Known rows, with every way that one mark hangs from another:
z_915(z_10 z_512): [ -5.2  -4.7   3.3 -37.3  -1.6   3.2  18.9  -2.1 -21.9   0.9   3.0  -5.9
  -5.9  -8.2   4.6  -6.3  -7.8  -8.5]
z_49(z_10(z_397 z_915)): [  5.0   4.3  17.5 -24.9   4.5  10.3   2.9  12.1   0.9  -9.9  24.2 -29.9
  19.3 -18.0  14.5  -0.3  11.0 -10.3]
z_332(z_10(z_397 z_915(z_512 z_603))): [-13.0 -10.0  21.9  17.3  17.0  22.0   0.7 -27.9  -3.9  44.9  32.2 -14.3
   8.8 -20.9  26.2  17.2  16.7 -18.8]
z_332(z_10(z_397)): [-14.8  26.0   5.4 -13.9 -10.6  14.3  10.1  17.1  14.9  -4.2 -23.5  23.7
   8.7 -49.2  38.6 -16.3  -2.3   5.4]
z_397(z_10 z_512 z_603): [ -0.3  12.2 -38.9  26.8  32.4   0.0   6.2  15.9 -25.7 -13.6 -19.9   8.6
   3.5  23.7 -35.2 -15.0 -24.8  10.4]
z_332(z_10(z_397(z_603))): [-14.4  20.4 -13.9  22.1  -9.9   7.0  -5.6  13.0  26.0   3.0 -31.5  27.4
  10.0 -27.7  21.2 -21.9   3.9   9.8]
z_915(z_512 z_603): [-12.9 -10.7   4.1   9.2  -2.6  10.2  17.4  -4.7 -18.0  28.9   4.6   7.3
  17.2 -22.6   6.1  23.7 -13.2  -6.1]
z_603(z_915): [  7.1  -2.0  -6.6  12.5 -17.3 -22.8   3.1   6.2  -2.7 -34.1 -27.0   8.1
  11.3 -11.6  20.4  20.9 -22.7  12.2]
z_10(z_397 z_915(z_512)): [  2.1   0.1   0.9 -23.8  -0.4  17.8  -7.8 -21.4   9.5   6.8  36.1 -38.8
  20.5   3.5   9.3   0.8   5.8   3.9]
z_332(z_10 z_603): [  1.0  14.2   4.4   0.7   6.8  -7.8 -11.3  23.0   6.7   5.2  -2.7  31.2
   7.2 -48.6   5.5 -12.8  -7.3  -2.5]
z_915(z_10(z_397(z_512)) z_603): [-12.3  14.7  15.7 -45.7   7.4  16.7  38.8  16.7  -3.1  11.9 -23.4  26.2
 -39.4  16.5   5.4  11.4  -2.3 -16.5]
z_397(z_10 z_603): [  9.5   3.9 -29.5  31.5  20.1  -6.2  -0.3  27.1 -12.4  -8.6 -11.8   3.4
  25.5  -9.0  -6.2  -2.4 -16.4   8.9]
z_915(z_10 z_512 z_603): [ -9.3 -16.7  17.5 -18.7   3.8   5.0  31.3  -3.1 -26.9  29.1   5.1   7.1
  -9.5 -13.5  10.4  25.6  -2.4 -21.9]
z_10(z_915): [  8.0   7.3 -11.6 -30.4  20.0  -0.2  23.2  -3.9  -0.4 -17.1   6.4 -23.2
  32.8  -8.8  47.3  28.2 -23.2  -2.2]
z_603(z_915(z_10(z_397) z_512)): [  8.0 -15.5  19.9  -9.0 -31.2 -11.1 -13.5 -11.7  -0.6  -9.6   4.7  -3.9
 -27.3  13.5 -11.9  -5.9  17.5   1.2]
z_332(z_603(z_915(z_10 z_512))): [ 24.4 -26.6  17.0   6.5 -10.3 -31.4 -32.5  -3.7  -7.2  -1.8  23.7   3.3
 -31.8  11.5 -43.7  -1.8  10.0  -4.8]
z_603(z_915(z_512)): [  5.0 -15.6  -4.1  26.1 -19.9 -17.7 -11.6 -18.0 -15.9 -13.4  -5.2  -4.1
   8.3  -1.7  -7.2   8.4 -13.6  12.3]
z_397(z_10(z_915) z_512 z_603): [ 10.8   4.2 -41.1  21.7  59.5   0.5   2.6  -6.1 -28.4  -9.5   6.4 -22.1
  11.9  46.0 -22.3   3.0 -21.2   1.2]
z_915(z_10(z_397) z_603): [ -4.5   6.0  26.7 -40.6  -9.4   9.5  36.3  27.2  11.9  15.5 -14.3  20.4
 -17.5 -18.7  35.4  23.3   9.7 -18.2]
z_10(z_397(z_603) z_915(z_512)): [  0.8  -6.4 -16.2  13.3  -1.1   9.6 -17.7 -25.9  20.5  14.1  29.2 -33.6
  22.0  22.7 -12.0  -5.9  12.0  10.1]
z_10(z_397 z_915): [  6.4  15.2  -1.7 -38.3   5.9   8.4   9.3   2.0  22.5 -12.9  12.2 -25.4
  23.8  -3.6  39.1  12.6  -3.5   4.3]
z_332(z_10): [-12.9  18.3  -7.7  -7.0   5.0   2.5  19.4  11.5  -7.9  -9.2 -31.7  23.9
  17.0 -53.2  42.6  -1.4 -21.6   0.6]

Rows:
[  2.4   2.1  13.6 -16.1  10.9  11.5  23.5   3.6  17.0  17.6  12.8 -13.7
  17.7  -5.1  45.7  40.3   4.0 -10.2] => z_10(z_397 z_915(z_603))
[-11.1  26.7 -29.4  -1.4  -5.6   8.5   4.4   8.5  22.9 -10.5 -32.7  17.5
  -3.7  30.3 -19.7 -23.1 -11.7  20.0] => z_10(z_397(z_512 z_603))
[  0.0   9.0 -27.2  35.2 -18.2 -12.0 -13.0  -2.7  19.5 -24.9 -38.4  19.9
 -17.2  46.9 -30.3 -11.5  -5.9  24.3] => z_10(z_397(z_512 z_603(z_915)))
[ -6.4 -12.6  -4.5  76.5 -26.4 -10.6 -41.7 -22.1  10.3   7.5 -13.4  15.4
  -4.5  -2.4 -21.4 -23.4  19.0  15.7] => z_332(z_10(z_397(z_603(z_915(z_512)))))
[ -3.7  -2.9  -4.3 -11.4 -17.9   6.5  -6.6  -2.3  13.0  13.4  -0.2   1.9
 -12.8  14.2 -20.4 -23.9  18.4   1.9] => z_915(z_10(z_397(z_603)) z_512)
[ -2.6 -20.8   1.9   4.0  24.3   8.2  15.6 -26.1 -18.3  31.7  32.2 -26.7
  24.6   1.1  21.0  40.8  -7.5 -13.6] => z_10(z_915(z_512 z_603))
[  6.1 -21.3  10.1  -2.5 -14.9 -19.8  -1.9 -14.8 -22.1 -14.0  -3.4  -1.7
 -20.5  10.1  -7.2   7.0  -2.0  -5.4] => z_603(z_915(z_10 z_512))
[ -2.1  23.0 -14.0 -44.5  18.8  15.3  16.7  -8.6  11.8 -14.4   2.4 -21.7
   0.9  26.7  11.5   0.5 -13.7   6.3] => z_10(z_397(z_512) z_915)
[  0.0 -24.8   8.9  66.8 -34.4 -16.6 -43.1  -4.5  -1.7  -0.7   8.0  -2.4
  -2.2  11.0 -58.1 -24.5  26.3   8.5] => z_49(z_10(z_397(z_603(z_915(z_512)))))
[ 14.0 -19.9 -25.0  42.1  38.9   0.1 -19.4 -18.7 -27.9  11.2  40.9 -40.9
  31.2  20.4 -23.2   2.6  -3.2  -0.4] => z_397(z_10(z_915(z_512)) z_603)
[ -7.6  -8.7  28.1 -24.9 -11.9  18.2  17.0   2.6  -2.9  33.6  10.9   6.4
 -19.4  -8.3   3.7  10.5  17.9 -18.7] => z_915(z_10(z_397) z_512 z_603)
[ -1.5 -19.2   6.5  -1.9  19.3   5.9  -2.9 -18.1 -34.7   3.7  45.9 -41.9
  26.7 -12.0  -8.2   0.4  -1.6 -15.4] => z_49(z_10(z_915(z_512)))
[ -4.4   3.9  -6.9  59.6 -20.9 -16.4 -23.9   1.0  22.7  -9.9 -37.4  28.5
  -2.7  -9.4  11.2  -9.4  10.4  15.0] => z_332(z_10(z_397(z_603(z_915))))
[-12.4 -19.4  10.6  20.4  34.0  11.2  11.8 -33.0 -26.6  39.8  26.5 -11.0
  18.5 -25.8  33.8  30.4  -2.7 -23.0] => z_332(z_10(z_915(z_512 z_603)))
[ 18.6   5.6  18.4 -21.5  -7.6 -20.7 -21.2  15.3  15.6 -19.2  -1.8  21.6
 -58.8  42.0 -48.0 -16.2  11.4   1.1] => z_332(z_603(z_915(z_10(z_397(z_512)))))
[  1.0  20.0  15.0  -6.3  -8.0   0.8 -22.9  29.3  30.3   8.9   2.7  28.1
  -2.3 -46.7   1.9 -24.8  12.6   4.2] => z_332(z_10(z_397) z_603)
[ 20.4 -21.7   6.7  35.6 -18.4 -28.1 -42.8  -7.1   1.3  -2.3  24.1   0.8
  -2.6   1.1 -43.9  -3.7  -0.1  11.6] => z_332(z_603(z_915(z_512)))
[ 11.2  -0.6  17.4 -23.5 -25.5 -14.4   3.7  14.6  12.2 -28.5 -24.3  10.6
 -27.2   5.0  19.5   6.7   9.5  -0.3] => z_603(z_915(z_10(z_397)))
[ -2.3  -1.9  -6.0  45.7 -13.7 -13.9 -20.0   7.3  -1.5 -23.6 -25.2  14.1
 -18.8  36.8 -54.6 -24.7   7.5  10.1] => z_49(z_10(z_397(z_512 z_603(z_915))))
[ -1.4  12.1  -7.7 -25.6 -13.8   1.3  14.3  20.6  27.8  -7.3 -24.7  16.8
 -11.0   4.2   8.5  -8.7   9.8   2.8] => z_915(z_10(z_397(z_603)))
[ -4.2  11.0   3.9 -30.4  21.0  14.7   9.5   0.7  -9.9 -14.3  17.6 -24.2
  -0.9  17.1 -12.0 -13.5   0.9  -8.2] => z_49(z_10(z_397(z_512) z_915))
[ -8.7  26.4   0.2 -66.8   0.5  14.1  29.2  16.2   2.6 -16.6 -25.2  14.8
 -33.2  19.1   0.3 -18.9  -7.2  -2.1] => z_915(z_10(z_397(z_512)))
